Each row was made from one small tree. The marks that hang from a mark follow it in brackets, in alphabetical order. Every link used is in the known rows. Write each row's tree.
(in the rows, 128 means zero)
Known rows:
E(W(D S)): [127 126 130 121 134 134 108 127 102 118 127  97 131 112 122 136 110 117
  93 100 122 132  96 116  90]
E(W(T Z)): [124 135 129 118 134 134 222 115  94 119 126 112 135 155 137 135 115 128
 117  94 106 155 100 119 105]
D(W(C)): [139 121 124 137 125 127 105 140 138 132 127 114 130 142 125 128  99 129
 116 168 120 128 146 124 108]
D(W(C S T Z)): [119 127 121 131 109 126 231 108 159 129 124 114 144 114 139 130  81 139
  80 188 119 126 140 141 145]
E(W(S)): [131 129 133 122 136 135 187 126  98 118 126  94 124 108 123 134 101 120
 104  93 124 140  99 106  86]
Z(S(W(Y))): [134 123 138 136 141 137 111 130 162 129 128 196 140  88 118 137 127 117
 180 108 168 133 121 138  95]
T(C E(W(Y))): [158 108 132 109 129 122  95 132  92 128 128 130 135 131 135 117 112 125
 189  93 135 123 134 127  74]
T(E W(C)): [165  97 119 121 131 124  87 139 129 121 126  84  89 118 123 111 169 127
 126 124 132 127 133 115 122]
D(W(E S Z(T))): [ 93 155 128 140 111 129 232 136 135 144 137 159 124 130 128 112  68 120
 103 195  92 118 122 127 181]
Z(S(W(E))): [112 164 139 138 132 135 120 124 150 123 132 132 137  96 116 134 123 111
 126 115 165 138 125 116 139]
T(W(S)): [128 122 125 126 139 129 180 125 139 121 121  92  82 101 131 132 152 115
 106 126 131 141 110 104  93]
S(W(D T Z)): [128 124 126 129 136 132 122 110 155 120 122 132 155 150 136 134 135 122
  99 119 158 147 121 139 130]
W(E): [114 159 132 135 136 127 126 130 111 124 125  98 123 152 119 127 148 118
 125 119 123 137 123 109 129]
E(W): [138 131 133 124 143 136 139 137  87 120 128 103 123 145 122 134 118 119
 131  83 118 149 103 104  78]
S(W): [147 122 132 137 147 133 123 132 141 120 123 118 140 135 121 134 125 114
 125 103 166 149 127 113 100]
W(Y): [138 120 131 134 145 129 114 138 123 132 123 160 123 144 122 131 150 125
 181 113 125 132 121 131  85]
W(C): [138 119 127 136 134 127  97 142 117 128 127 109 122 143 122 131 154 138
 114 111 126 130 145 119 127]
T(E W): [168 101 121 122 142 126 125 135 122 116 123  77  80 117 121 109 164 112
 137 120 127 145 113 104  84]
S(W(C Y Z)): [134 112 133 130 131 131 112 127 170 135 132 189 160 144 124 135 131 142
 169 115 168 111 136 158 212]
E(W(C D T)): [119 127 122 117 125 133  58 127  97 122 124 108 142 156 139 139 132 132
  94 103 115 132 121 134  71]
E(W(C S T Z)): [114 132 127 116 115 133 230 109 112 123 128 106 143 118 139 138 104 145
  81 108 119 127 115 134 151]
D(W(E Y)): [111 157 132 133 126 128 116 128 144 137 126 158 139 152 123 127  93 110
 181 182 121 120 119 137 109]
D(W): [144 126 127 139 137 129 142 137 132 129 123 111 124 141 124 127  94 112
 128 162 119 147 127 111  69]
T(E W(C D Z)): [156  93 116 118 126 122  49 132 139 123 133  99  98 127 124 110 181 135
 116 133 130 115 127 133 201]
D(W(T(C E) Z)): [153 117 120 122 114 113 194 110 131 126 123  93 138 134 148 110  84 127
 121 179 124 143 161 125  94]
Z(S(W)): [141 128 136 140 142 136 129 130 149 121 129 138 133  87 117 137 125 115
 127 102 165 150 127 113  96]
W(C E T): [101 159 125 130 118 127 124 120 118 126 121  99 133 157 136 131 154 134
 100 134 121 128 144 130 119]

Write each row's tree:
[124 128 135 125 123 135 156 134 104 126 142 142 128 101 120 137 122 144
 124  87 115 128 119 124 190]
E(W(C Z(S)))
[129 123 130 138 125 128 147 134 127 131 138 146 119  98 118 132 154 148
 119 110 122 126 141 128 200]
W(C Z(S))
[100 161 129 128 130 128 142 115 126 129 117 148 135 159 135 130 148 121
 166 135 119 130 118 141  79]
W(E T Y)
[135 127 129 136 125 127 234 119 151 127 127 114 131 109 123 127  75 123
 105 175 124 135 118 121 153]
D(W(S Z))
[106 150 132 131 124 127  70 134 129 136 129 156 138 154 123 130 154 137
 167 130 128 103 137 146 166]
W(C E Y)
[106 155 131 131 131 127  88 125 120 125 132 114 133 161 120 126 158 126
 113 126 118 123 117 128 210]
W(D E Z)
[149 101 119 114 129 114  72 125 130 124 132  92  96 131 141 112 171 126
 125 129 136 127 144 119 161]
T(C E W(D Z))
[135 118 127 134 125 128  86 141 151 139 127 171 139 144 127 129 101 130
 170 172 123 113 140 147 106]
D(W(C Y))
[128 115 129 131 126 127 125 130 141 135 126 156 132 107 123 134 139 142
 144 127 137 104 136 146 132]
W(C S Y)
[ 93 163 125 128 111 126 167 110 128 124 120  91 135 119 135 133 136 136
  76 143 129 119 140 131 128]
W(C E S T)
[118 126 128 115 125 134 122 124 108 131 123 159 144 154 140 139 123 136
 160 102 118 125 118 147  64]
E(W(C T Y))
[114 123 127 138 128 127  39 150 131 144 139 189 130 107 143 126 124 121
 115 115 146 130 167 125  82]
Z(S(W(D)) T(C))
[112 127 128 140 126 123 177 149 101 147 144 190 105 113 144 121 137 141
 130 114  99 134 166 115 143]
W(Z(S T(C)))
[130 126 129 139 116 128 156 131 151 134 141 149 128  97 120 130  97 137
 120 168 117 125 143 131 182]
D(W(C Z(S)))
[162 110 132 116 126 130 223 119 101 114 130  81 129  92 113 113  95 128
 112 100 125 133  94 115 162]
T(E(W(S Z)))
[124 115 125 132 122 125 108 125 139 129 132 115 136 114 122 131 147 147
  79 128 130 108 133 140 215]
W(C D S Z)
[120 131 127 117 123 133 184 118 101 124 129 116 141 156 139 137 123 144
 109  99 112 137 120 131 144]
E(W(C T Z))
[ 97 154 136 132 116 128 121 125 143 139 141 195 135 109 119 131 155 146
 172 129 122  99 134 154 240]
W(C E Y Z(S))
[129 117 127 132 117 126 133 129 162 138 125 162 141 105 126 132  84 131
 145 184 132 104 137 150 116]
D(W(C S Y))
[152 110 118 121 126 113  63 119 105 121 118  80 132 134 146 114 152 126
 106 126 131 138 161 124  40]
W(D T(C E))
[103 154 124 123 136 129  44 130 131 124 126  99  92 153 129 130 179 108
 119 135 123 130 109 114 131]
T(W(D E))
[125 115 130 118 129 135   4 141 109 133 132 165 147 153 126 137 135 134
 162  99 125 106 114 149 119]
E(W(C D Y))
[134 121 130 134 131 127 168 129 152 136 129 177 137 148 124 127  94 124
 184 169 117 128 117 143 143]
D(W(Y Z))
[ 99 150 133 130 116 126 115 125 143 134 127 148 139 117 123 133 140 138
 142 139 136  93 133 147 175]
W(C E S Y)
[155 103 118 115 133 115  28 132 121 123 125  80  91 126 142 113 173 117
 124 127 137 131 148 111  86]
T(C E W(D))
